In the rows, 128 means zero.
Known rows, with every way that one mark hangs from another:
U{E{B{H{X}} F} L}: [157  84 129 145  98 133 113 140 115 170 109 139 157  78 132 158 176 189
 118 105 190]
E{F{U} L}: [135  63 151 146 149 106 111 149 109 168 141 149 150  99 132 162 150 193
 128 115 180]
U{B{H L}}: [173 115 147 143 111 105 109 128 128 147 100 140 150  99 125 138 153 170
 102 139 193]
H{B{L} X{U}}: [173  92 162 122 120 134 103 132 112 161 105 141 169 135 139 156 161 163
  89 122 168]
U{B E{F{H{X}}}}: [129  92 132 172  76 135 104 151 108 176  93 150 142  80 141 145 171 184
 105  94 171]
F{H{X} U{E{B} L}}: [131  92 120 168 100 140  93 141 110 185  98 140 161  78 135 151 157 181
 123 110 188]
X{U{E{B F} L}}: [152  72 122 153  98 120 122 150 135 161 122 135 147  92 136 156 170 197
 113 122 175]
H{X{E U}}: [159 103 154 137 115 140 118 136 134 153 110 138 169 117 135 155 158 170
  67 120 149]
X{E{B L} U}: [182  86 155 135 130 132 123 138 136 162 135 133 166 116 143 174 151 191
  91 117 170]
X{E{F{U} L}}: [144  74 152 153 143 109 121 150 126 172 143 142 157  91 136 161 158 198
 115 115 177]
F{E U{B}}: [121 104 132 179 106 126  94 151 117 157  97 142 141  94 130 145 141 176
 108 128 175]
F{E U{B L}}: [122 102 119 180 104 117  94 149 125 160 108 139 138  83 125 132 151 183
 120 143 182]
F{E{B{H{X} L}} U}: [154 100 148 153 136 128 103 140 108 179  92 138 184  97 142 165 144 176
 106 119 198]
H{B{L} E{F} X{U}}: [178  76 165 133 126 139 121 143 107 176 116 134 167 122 155 170 179 175
  90  93 171]
X{U{B{H} E}}: [157 112 128 163  95 131 118 146 140 149  91 132 156  92 132 141 157 175
  80 135 178]
H{E{B F L}}: [176  65 159 140 136 129 121 136 104 169 144 141 141 100 143 187 161 194
 125  81 184]
F{U}: [132  94 144 149 128 118  97 136 117 149 110 144 147 105 121 153 136 169
 111 126 172]
H{B E{F} X{U}}: [164  74 161 135 119 161 114 144 100 171 113 135 161 121 153 178 174 174
  87  79 159]
U{B}: [150 106 141 148  94 124  97 134 119 139 105 145 128 110 121 145 148 169
 105 120 167]
E{B F{H U} L}: [139  60 146 153 142 120 105 148 100 191 130 147 161  92 152 179 144 204
 137  93 191]

Rows:
[151  84 158 150 132 147 102 136 103 194 109 146 177  99 158 163 159 186
 104 112 175] | F{E{L} H{B X{U}}}
[191  95 155 133 141 134 129 134 140 167 127 129 182 105 146 175 152 193
  87 120 183] | X{E{B{H} L} U}
[151  93 130 164 124 134 102 131 115 179 113 128 153  80 143 162 149 184
 127 105 193] | F{H{E{B}} U{L}}
[186 117 150 152 117 116 119 126 128 154 104 130 149  92 132 145 160 169
  98 123 196] | U{B{H{E} L}}
[160  81 144 151 117 145 113 140 113 186 115 143 172  98 150 169 158 187
 101 102 178] | F{H{X{U{E{B L}}}}}
[164  91 155 145 133 122 126 129 119 157 116 135 151  81 137 165 161 181
 105 102 183] | B{H{E{F}}}
[153  89 150 158 128 122 103 127 110 181 117 149 152  79 145 168 141 195
 130 113 191] | F{E{B L} H}
[153  93 134 165  85  98 117 149 129 155 110 144 129  88 127 135 171 184
 113 126 184] | U{B{L} E{F}}
[164  98 147 139 106 126 109 144 123 154 106 143 160 132 135 144 160 167
  79 128 164] | H{X{U{B{L}}}}
[171  87 166 137 139 137 113 124 103 163 135 146 149 104 130 165 162 172
 106  96 174] | H{E{L} X}
[159  91 122 151  97 126 114 138 139 153 115 132 147  97 128 149 161 183
 107 135 176] | X{U{E{B} L}}
[178  77 161 135 120 131 118 135 101 171 120 141 152 112 144 178 169 179
 107  81 180] | H{E{B{L} F} X}
[159 104 148 155 130 142 108 150 119 176 117 136 177  98 136 154 158 181
  91 110 184] | F{U{B{H{X{E{L}}}}}}
[160  95 135 143 121 142 111 136 124 170 103 133 180  96 142 161 158 184
  95 128 181] | F{E{B{H{X{U{L}}}}}}
[145  96 137 165 109 128  99 141 109 187  90 142 170  90 141 156 151 175
 113 109 194] | F{H{X} U{E{B{L}}}}
[148  72 139 146  98 146 117 154 113 166 108 142 160 113 144 173 166 184
  91  92 161] | H{X{U{E{B F}}}}
[169 112 143 164 130 119 114 140 124 164 103 126 161  92 137 148 152 170
 100 123 200] | F{U{B{H{E} L}}}
[138  95 145 165 125 126  96 139 103 192  91 145 176  92 150 161 142 180
 115 113 192] | F{E{B{L}} H{X} U}
[119  76 129 161 126 103 104 141 120 178 120 143 152  73 136 142 155 195
 134 127 185] | E{F{H U{L}}}
[125 104 133 170 106 127  91 144 114 166  94 142 147  93 137 145 138 176
 110 117 178] | F{H U{B}}
[132  86 136 168 114 100 106 153 117 179 106 144 153  89 146 143 153 189
 120 120 189] | E{F{H U{B{L}}}}
[143 101 143 163 108 131  91 139 104 190  86 141 168  89 141 145 160 168
 114 115 192] | F{H{B{L} X} U{E}}
[158 107 146 149 118 130 105 126 118 157  94 139 157  87 134 168 141 180
 110 119 189] | F{E{B{H}}}
